Each row comes from the steps of one path. Every step used is in the known rows, and no mark comes twice. Write the path behind each row, first mark first.
Known rows:
A E N: [-0.01  0.12  0.23 -0.05 -0.06  0.00  0.10  0.08  0.09 -0.11  0.10  0.22
  0.10 -0.15  0.25 -0.01 -0.06  0.39]
N Q Y X: [-0.03  0.26 -0.04  0.00  0.22 -0.09 -0.14 -0.12  0.16 -0.13 -0.14  0.16
  0.13 -0.24 -0.08 -0.05  0.06  0.33]
A E Y X: [-0.01  0.14  0.24 -0.13  0.24  0.05  0.22  0.00  0.10 -0.21 -0.10  0.16
  0.02 -0.30  0.16  0.06 -0.15  0.15]
X Y: [-0.08  0.31  0.13 -0.03  0.28 -0.04 -0.30 -0.22  0.17 -0.08  0.19  0.01
  0.14 -0.16 -0.26  0.32  0.18  0.19]
X A E Y Q N: [-0.06  0.14  0.20  0.06  0.45 -0.02  0.10 -0.15  0.12  0.08  0.33  0.14
  0.04 -0.19 -0.31 -0.22  0.17  0.31]
Y X: [-0.02  0.27  0.00 -0.15  0.67 -0.12 -0.07  0.05  0.12 -0.20 -0.10  0.07
  0.03 -0.31 -0.06  0.16  0.04  0.24]
Y X A E: [-0.05  0.16  0.13 -0.11  0.75 -0.07 -0.13 -0.02  0.13 -0.04 -0.04  0.07
  0.01 -0.31 -0.19  0.06  0.35  0.24]
E N: [-0.02  0.27  0.04 -0.04 -0.07 -0.17 -0.01  0.08  0.08  0.04  0.20  0.23
  0.13 -0.05 -0.08 -0.09 -0.14  0.50]
X A: [-0.09  0.18  0.06  0.06  0.19 -0.04 -0.05 -0.15  0.13  0.05  0.39  0.06
  0.12 -0.14 -0.49 -0.04  0.25  0.36]
A E N Q Y: [-0.01  0.12  0.20 -0.01 -0.14 -0.01  0.02  0.01  0.11 -0.08  0.00  0.26
  0.12 -0.15  0.24 -0.10 -0.01  0.42]
Y E A: [ 0.01  0.27  0.16  0.06  0.08 -0.01  0.40  0.08  0.13 -0.06  0.02  0.08
  0.10 -0.23 -0.18  0.24 -0.49  0.32]
Q N: [-0.03  0.30  0.04 -0.02  0.43 -0.07  0.04 -0.02  0.09 -0.18  0.04  0.16
  0.12 -0.13 -0.02 -0.02 -0.10  0.47]
Q Y X: [-0.02  0.44  0.12 -0.14  0.07 -0.10 -0.01 -0.11  0.17 -0.19 -0.06  0.11
  0.09 -0.24  0.09 -0.01  0.17  0.21]
A E N Q: [-0.01  0.06  0.16 -0.01  0.00 -0.01  0.02  0.06  0.09 -0.08  0.02  0.25
  0.11 -0.16  0.19 -0.05 -0.07  0.44]
N Q Y: [-0.04  0.24 -0.03  0.07 -0.08 -0.05 -0.06 -0.15  0.15 -0.14  0.02  0.17
  0.18 -0.18 -0.09 -0.07 -0.03  0.37]
Y E N Q: [ 0.03  0.21  0.09  0.04  0.10 -0.13  0.13  0.16  0.13 -0.01  0.01  0.18
  0.13 -0.19 -0.06  0.10 -0.23  0.45]
Q Y X A: [-0.05  0.41  0.14 -0.10  0.13 -0.11 -0.08 -0.18  0.18 -0.06  0.02  0.10
  0.08 -0.22 -0.12 -0.08  0.35  0.23]

Write each row's path:
[-0.01  0.25  0.03  0.08 -0.05 -0.05  0.04 -0.10  0.17 -0.15 -0.03  0.16
  0.17 -0.23 -0.05  0.01 -0.06  0.35] => N Q Y E
[-0.05  0.34  0.23  0.01  0.29 -0.03 -0.08 -0.16  0.19  0.03  0.04  0.01
  0.12 -0.19 -0.34  0.41 -0.06  0.19] => X Y E A
[ 0.00  0.44  0.23  0.01 -0.34 -0.02  0.33 -0.10  0.18 -0.09  0.02  0.12
  0.14 -0.18  0.00  0.05 -0.20  0.26] => Q Y E A
[-0.05  0.13  0.08 -0.09  0.75 -0.12 -0.23  0.00  0.13  0.07 -0.11  0.14
  0.01 -0.27 -0.24 -0.05  0.34  0.33] => Y X A E N Q
[-0.04  0.19  0.03  0.01  0.25 -0.05 -0.16 -0.15  0.17 -0.06 -0.12  0.17
  0.12 -0.25 -0.11 -0.10  0.23  0.33] => N Q Y X A E
[-0.03  0.27  0.00 -0.02  0.08 -0.23 -0.23 -0.03  0.12  0.20  0.00  0.27
  0.12 -0.08 -0.24 -0.26  0.13  0.53] => E N Q Y X A
[-0.05  0.36  0.21 -0.11  0.13 -0.07 -0.06 -0.17  0.18 -0.08 -0.01  0.11
  0.07 -0.24 -0.01 -0.08  0.38  0.21] => Q Y X A E
[ 0.00  0.14  0.19 -0.06  0.07 -0.04 -0.04  0.04  0.12 -0.06 -0.11  0.26
  0.09 -0.20  0.24 -0.09  0.05  0.39] => A E N Q Y X
[ 0.01  0.16  0.22 -0.01  0.38  0.02  0.33 -0.02  0.11 -0.19  0.17  0.19
  0.03 -0.26  0.19 -0.11 -0.25  0.23] => A E Y Q N
[-0.01  0.19 -0.06  0.03  0.04 -0.19 -0.13  0.07  0.08  0.09  0.08  0.27
  0.14 -0.06 -0.17 -0.15 -0.16  0.57] => E N Q
[ 0.00  0.30  0.03  0.03  0.39 -0.12  0.34 -0.06  0.11 -0.08  0.38  0.14
  0.03 -0.23 -0.19 -0.17 -0.42  0.19] => E Y Q
[-0.04  0.30  0.18  0.00  0.31 -0.12 -0.28 -0.11  0.18  0.06  0.04  0.09
  0.14 -0.15 -0.25  0.32  0.12  0.28] => X Y E N Q
[-0.04  0.38  0.21 -0.13  0.09 -0.12 -0.09 -0.14  0.17  0.00 -0.02  0.16
  0.07 -0.20 -0.01 -0.15  0.38  0.27] => Q Y X A E N
[ 0.01  0.33  0.03  0.03  0.57 -0.14  0.32 -0.06  0.10 -0.07  0.29  0.18
  0.03 -0.21 -0.17 -0.24 -0.40  0.27] => E Y Q N
[-0.06  0.33  0.09  0.04  0.74 -0.12 -0.23 -0.21  0.20 -0.06  0.44  0.02
  0.09 -0.22 -0.23  0.16  0.16  0.17] => X Y Q
